Each row was made from one walk, in order. Every step used is in the known rows, and no mark comes twice. Write each row's walk.
Known rows
duret ropon nase: [-15.9  44.5  29.3  -9.4 -13.3  14.9   0.5 -13.3   4.8   3.0  67.2  27.0
 -25.2  18.3   7.4 -25.4 -35.2  16.3  17.2  32.9 -32.7   4.2  18.9  -6.0
 -29.1]
rofo miru fezaro nifar padot tiledus duret ropon nase: [  1.0  36.7  21.8 -11.3 -22.4  25.0  18.0 -37.0   3.3  -6.4  84.5  41.5
   0.9   3.8  33.1 -18.3 -53.9  15.8   1.5  48.9 -32.2  20.9   0.3 -13.4
 -28.3]
tuguk padot tiledus duret ropon miru: [-14.5  56.9   4.9   3.5  -6.6  22.5  12.5 -39.5  46.1 -14.1  80.9  10.7
  -8.5  55.7  30.9 -37.4 -42.5  20.4   2.4  18.0 -21.1   1.9   1.3 -29.5
 -35.6]
nase ropon miru fezaro: [ 10.8 -11.6  39.2  45.2 -23.5 -15.3  10.0  -2.1   6.8 -17.4  10.1  16.2
 -33.7 -18.4  44.2  -6.5 -24.9  -8.6 -18.3  -3.9   1.6  -3.9 -20.2 -29.4
 -49.4]
miru fezaro nifar padot: [  8.3  24.3 -15.4  10.3 -38.7   3.2  15.1 -13.2 -15.6 -33.6  24.3  22.6
  27.0 -18.0 -33.7   0.4  26.8  12.9 -22.9  -7.2 -10.8  14.2 -20.7 -10.5
 -34.0]
miru fezaro nifar: [ 43.0  -6.8   1.9  15.8 -20.6 -47.2   8.0 -13.6 -34.8 -21.5  24.7  10.0
  15.8 -37.1   9.8 -10.6 -11.9  -5.4  -3.9  -4.1  11.5  18.3 -49.3 -45.8
 -56.4]
padot tuguk: [ -2.6  22.7   6.6 -10.8   8.3   8.8  40.0  -3.4  -4.9 -17.8  -4.8  -3.0
  21.8  54.4 -20.3 -23.6  23.9  11.8  19.0  -7.6 -42.8   8.5   8.4   1.2
 -21.6]
miru fezaro: [ 17.7 -29.1  31.9  26.7   7.8 -35.2   0.8  15.3   1.0 -33.1 -23.3   6.8
   5.1 -19.7  14.8   5.4   9.2  -4.3 -19.6 -11.2 -23.2   8.4 -28.0 -19.4
 -50.4]
duret tiledus padot: [  3.8  28.1   8.9 -18.5  15.7  -2.5 -34.1 -28.1  21.3 -40.2  20.9  29.5
  54.9  21.4 -27.1 -20.4   1.8  32.0  -5.9   7.9 -38.3   9.2   8.6   3.0
 -25.1]
nifar fezaro miru ropon: [-13.0  29.1  28.0  52.1   6.7 -44.6  38.0 -14.9  22.6  -8.7   4.9  17.1
 -27.3   9.5  32.5  18.8 -24.6  -7.5   6.8  22.7  11.7   0.5 -31.9 -34.8
 -51.3]
tiledus duret: [ 21.3  34.5  -2.4   1.5  39.1 -15.7  -0.2 -15.6  27.7 -20.5  31.5  21.6
  18.1  18.1  14.4  -1.4 -12.8  19.8  -9.1 -27.8 -41.1  18.2 -13.6 -17.2
  -1.8]
tiledus padot tuguk ropon: [-29.0  32.3  -0.2 -25.5  11.4  -9.2  58.3 -28.7  32.2 -11.0  52.7  10.8
  -0.1  48.7  -5.6 -51.9 -10.7  15.4   9.9  -5.3 -41.3  -3.2   5.2  17.2
 -35.9]
duret ropon miru fezaro nifar padot: [  0.6  36.9  -8.3  13.0 -52.1  12.8  18.9 -28.6  -6.8 -30.8  46.2  21.3
  10.6  -4.8 -23.7  -6.4   9.2   9.8 -19.6  -0.9 -11.4  12.7 -16.8 -23.0
 -47.2]
duret tiledus padot tuguk ropon: [-20.1  22.7   1.6 -29.3  14.3  -7.6  42.7 -38.4  27.9 -18.3  47.8  15.8
  12.6  53.9  -0.6 -51.3 -15.8  13.1  16.5   9.2 -44.2   4.5   4.1  13.2
 -36.6]
padot tiledus duret: [ 29.9  20.3  -2.0 -10.8  40.9  -0.7  -7.9 -15.2  25.7 -24.0  27.6  22.4
  42.5  38.0  23.5 -13.4  -8.3  27.1  -5.9  15.2 -19.3  30.7 -11.3   4.4
   8.7]
fezaro nifar padot: [  2.0  47.5 -27.6   2.7 -37.1  12.2  13.1 -19.9 -13.5 -22.0  38.7  24.5
  29.3   0.9 -44.3  -5.1  28.0  28.0 -13.2  -6.9  -8.9   8.4  -8.9  -2.9
 -24.2]
fezaro nifar: [ 33.8  27.4 -15.3   5.3 -16.9 -34.3   5.7 -24.4 -31.8  -4.7  46.0  12.1
  18.6 -10.4  -5.7 -18.9 -10.5  16.0   9.6  -3.4  14.3   9.9 -33.1 -35.4
 -41.2]
miru ropon nase: [-22.3  42.8  34.3   7.8   9.7  -3.8  15.3  14.1   5.1  -1.3  46.8  29.4
 -29.4  -5.8  27.5 -10.5 -35.7   8.5  14.1  58.0   1.1 -17.9   5.2  -2.8
 -10.3]
rofo miru fezaro nifar: [ 40.7 -10.7   4.5  25.9 -22.2 -47.1  25.6 -30.4 -33.8  -7.7  28.9  15.2
  20.7 -38.7  30.6   0.9 -29.1   9.2  -9.6  -1.5   4.8   5.0 -53.3 -51.3
 -70.7]
fezaro miru ropon: [ -8.8  46.6  26.8  34.2  20.8 -48.6  38.9 -10.8  31.6  -1.2  21.6  10.7
 -19.6  12.4  37.0   7.1 -22.8   0.4  15.0  21.3  25.8 -14.4 -30.6 -24.0
 -46.7]
nifar fezaro miru ropon tiledus padot: [-14.3  37.1  29.7  14.9  -6.0  -0.3  -6.2  -7.8  30.7 -27.4  49.5  28.1
  11.3   6.6  -3.2 -15.0 -12.2   3.1   0.7  17.6 -29.7 -20.5 -13.9  -6.5
 -31.5]
duret tiledus: [ 29.3  -9.9  12.8  -1.3  21.3 -12.6 -48.0 -29.5  -6.8 -30.3  -7.3  25.5
  46.9  32.1   6.9  -4.5  -3.0  19.7  19.7  30.4 -28.3  21.8  -8.6 -15.4
 -29.6]
padot tiledus duret ropon: [  8.5  35.9  25.3 -23.9  14.9   0.1  -5.6 -54.5  35.5 -15.5  47.9  16.0
  16.0  67.0  23.7 -18.2 -15.4  14.0  10.9  19.0 -38.5  45.7   4.4  -1.2
 -30.1]
tiledus padot tuguk ropon nase: [-30.8  42.4   6.9 -20.5  -1.2  16.7  43.1  -2.7  12.6  -0.9  80.3  29.3
 -20.2  14.8   2.6 -52.1 -41.9  17.5  14.3  27.9 -35.3 -13.9  16.3  10.6
 -15.0]

Which walk is each row?
[  1.1   0.6  22.9  -5.9  -1.0   9.5   5.3  -6.1   6.6  -5.8  62.8  14.7
   1.2  41.0  26.9 -44.1 -13.0  -5.8  40.4  28.2 -44.1 -26.9 -20.0   4.1
 -28.9] | padot tuguk ropon tiledus
[ -3.8  28.7   8.3 -31.8  10.5  19.3  18.6 -23.1   6.6 -38.9   5.0  11.3
  53.8  56.2 -34.1 -33.4  16.7  15.4  15.0   4.7 -56.7  17.0  17.2   5.9
 -19.2] | duret tiledus padot tuguk
[ -4.0  33.0 -10.6  -2.3 -35.0  31.1  55.9 -13.7 -16.5 -33.0  20.2   6.1
  24.0  29.9 -31.6 -23.8  21.6   3.5   0.6  -2.6 -31.4  10.3  -4.1 -14.9
 -29.8] | ropon miru fezaro nifar padot tuguk
[ 34.0   8.6   7.7  23.3 -36.0 -33.9  13.7 -30.4 -24.4 -17.6  52.4   7.9
  -4.7 -23.3  22.5 -19.9 -34.6  -8.1  -2.5   3.2  13.8  12.0 -46.9 -63.6
 -71.0] | duret ropon miru fezaro nifar
[-19.4  40.1  27.0  33.6  -4.3  -8.3  29.3   6.9   6.3   0.7  47.1  33.6
 -39.8 -12.3  29.4  -3.4 -51.2   1.6  12.1  47.8   1.9 -11.3  -9.9 -25.2
 -25.4] | nifar fezaro miru ropon nase
[ -9.1  11.3 -12.1 -26.9  15.0  14.6   2.0   2.2  21.0 -24.1  17.2   5.9
  60.8  47.2  -1.4 -40.5  22.6  35.3   7.5  53.3  -0.4  13.0   6.0  39.0
  -5.9] | tuguk padot tiledus
[ 30.7   2.7  -1.6   6.7 -28.2 -27.1  23.1 -36.8 -21.9 -30.7  56.4  14.4
  15.0 -17.9  19.7 -37.6 -41.4  -9.2   1.3  13.5   4.2  11.6 -45.0 -56.3
 -62.8] | duret tiledus padot tuguk ropon miru fezaro nifar
[-17.6  26.7   2.4 -11.3 -22.0  14.6  50.6  -4.4  -7.5  -6.8  76.5  30.7
 -20.4  -4.6   7.9 -44.3 -39.6   3.1  10.6  33.7 -25.0  -3.2  -1.7  -2.4
 -24.0] | miru fezaro nifar padot tuguk ropon nase
[ -7.6  51.9  24.8 -13.5   0.1  15.4   2.5 -21.0  16.2  -2.1  78.7  33.1
 -21.1  18.1  18.1 -23.6 -46.9  13.8  13.6  24.7 -43.2  14.8  14.5 -12.1
 -15.8] | tiledus duret ropon nase
[-19.7  38.2  -1.4   8.3  -5.2  12.8  33.8 -32.7  30.3 -13.4  71.8  14.8
 -16.0  46.8  19.1 -51.6 -46.9  20.3   6.7  14.3 -19.8 -23.8  -2.3 -26.5
 -44.1] | duret tiledus padot tuguk ropon miru
[ 30.2  12.7  -4.0   3.5 -26.7 -21.6  19.2 -34.4  -9.3 -27.9  66.2   9.7
  18.1 -13.5  32.0 -33.1 -38.3  -7.8  -2.4  19.8  10.5  24.7 -45.5 -50.9
 -52.7] | tuguk padot tiledus duret ropon miru fezaro nifar
[  0.8 -15.3  26.8  20.8  -3.6 -12.6  22.2 -11.1  19.8 -39.5  23.0  12.7
  -7.3   1.5  31.5 -27.8 -33.5  -8.3 -14.4   9.1 -26.5  -4.0 -26.1 -34.9
 -61.3] | duret tiledus padot tuguk ropon miru fezaro
[-11.0  43.3  30.5 -18.6  -8.6  14.7 -25.9 -21.4  32.2 -24.5  67.1  22.4
  23.7  28.6 -17.6 -32.9  -0.7  14.9   6.3   6.6 -50.8 -12.8   6.2   9.3
 -33.6] | duret ropon tiledus padot
[ 18.6  21.3   8.9 -10.5  29.4   2.4   6.1 -19.9  28.5 -17.7  70.5  25.4
  12.5  34.2  39.0 -28.2 -30.1  -2.6  19.3  -0.1 -58.5   1.7 -24.8 -12.0
  -2.3] | padot tuguk ropon tiledus duret
[-22.2  32.4   8.8 -25.0   2.1  18.1  28.0 -12.6   8.4  -7.9  75.7  35.1
  -7.5  19.8   7.8 -52.2 -46.6  15.3  20.5  41.9 -38.3  -5.5  14.8   6.7
 -15.2] | duret tiledus padot tuguk ropon nase
[  9.2  12.8  44.5  -1.1 -13.6  11.5 -36.7 -19.9   8.1  -7.7  57.9  15.5
   3.0  41.9  21.3 -22.0  -6.0  -3.1  37.3  29.4 -46.1 -10.3 -11.9  -7.3
 -41.5] | duret ropon tiledus
[  1.7 -16.3  24.9  40.3  -4.7 -26.5  22.8   2.7  18.5 -24.7  24.1   8.5
 -30.7 -12.9  40.7 -16.6 -32.8  -4.3 -20.8  -2.5 -10.6 -14.7 -34.3 -37.8
 -64.4] | tuguk ropon miru fezaro
[-13.9  40.0  23.7 -32.0  -6.5  31.2  24.3 -19.0  13.2 -27.9  37.0   5.9
  32.1  61.1 -26.9 -42.3  15.0   4.1  23.8   4.8 -65.3   1.9  15.3  10.2
 -25.4] | duret ropon tiledus padot tuguk
[ -5.4  57.6  13.8  19.2  -7.3   9.7   8.8 -41.1  37.8  -7.7  75.6  12.1
 -28.8  46.1  29.3 -23.0 -47.2  18.4  -0.8  -3.9 -26.0  -3.7  -2.4 -45.7
 -45.1] | tiledus duret ropon miru
[ 31.3  21.4  11.8   3.0  29.3   1.7 -23.6  -7.9  21.1 -21.3  54.2  26.5
  21.6  17.2  30.2  -9.8 -19.0   4.6   9.8  -4.8 -51.3   0.8 -25.8 -18.4
   2.8] | ropon tiledus duret
[ 43.5   6.9   5.2  13.7 -25.8 -26.5  10.3 -35.7 -18.0 -23.5  58.9  12.4
  10.1 -13.7  35.9 -24.0 -41.3  -6.2  -3.5  18.6  16.1  25.4 -48.6 -58.0
 -56.6] | padot tiledus duret ropon miru fezaro nifar
[  3.6  45.7  25.3 -15.2  12.8 -10.8  -0.3 -54.8  36.9 -13.0  50.4  15.5
  -0.8  53.3  17.3  -9.7 -18.6   8.7   9.4 -11.0 -53.3  37.7   2.7 -15.9
 -37.2] | tiledus duret ropon
[ 25.2  15.0   3.0  -8.1   7.8   5.2  14.3 -24.9  16.7 -30.0  74.7  29.0
  19.3  11.9  34.2 -25.3 -27.6 -14.0   9.4   1.4 -53.4  10.2 -37.3 -19.4
  -9.2] | miru fezaro nifar padot tuguk ropon tiledus duret
[ 24.0  35.2  21.0  14.3  33.2 -13.3  -3.2 -13.3  34.0 -17.0  61.3  27.2
   7.8  14.2  52.7  -3.6 -35.9  -8.0  17.1  10.3 -29.4  -4.7 -38.2 -27.7
  -6.6] | fezaro miru ropon tiledus duret
[ -9.2  34.7  14.9 -25.0  -0.9  29.6  23.6  -3.6   8.2 -29.7  28.0   7.0
  37.5  49.3 -30.1 -39.6  20.1   8.3  18.3   0.6 -58.8  -7.2  11.2  10.9
 -15.5] | ropon tiledus padot tuguk
[  0.9  44.1  19.0 -25.4   5.1  14.1  -2.1 -55.4  37.9 -20.7  48.9  20.5
  21.0  68.2  10.7 -15.0  -4.6  17.3   4.3  18.6 -43.2  46.9   9.6   7.3
 -25.3] | nifar padot tiledus duret ropon
[  9.4   8.8 -12.0  -1.8 -26.7  21.4  12.1 -17.2  -1.1 -25.7  40.4  21.4
  36.7  25.1   3.2 -32.1   5.4  27.1 -11.6  57.4  22.8  15.0 -15.3  13.9
 -26.1] | tuguk ropon miru fezaro nifar padot tiledus
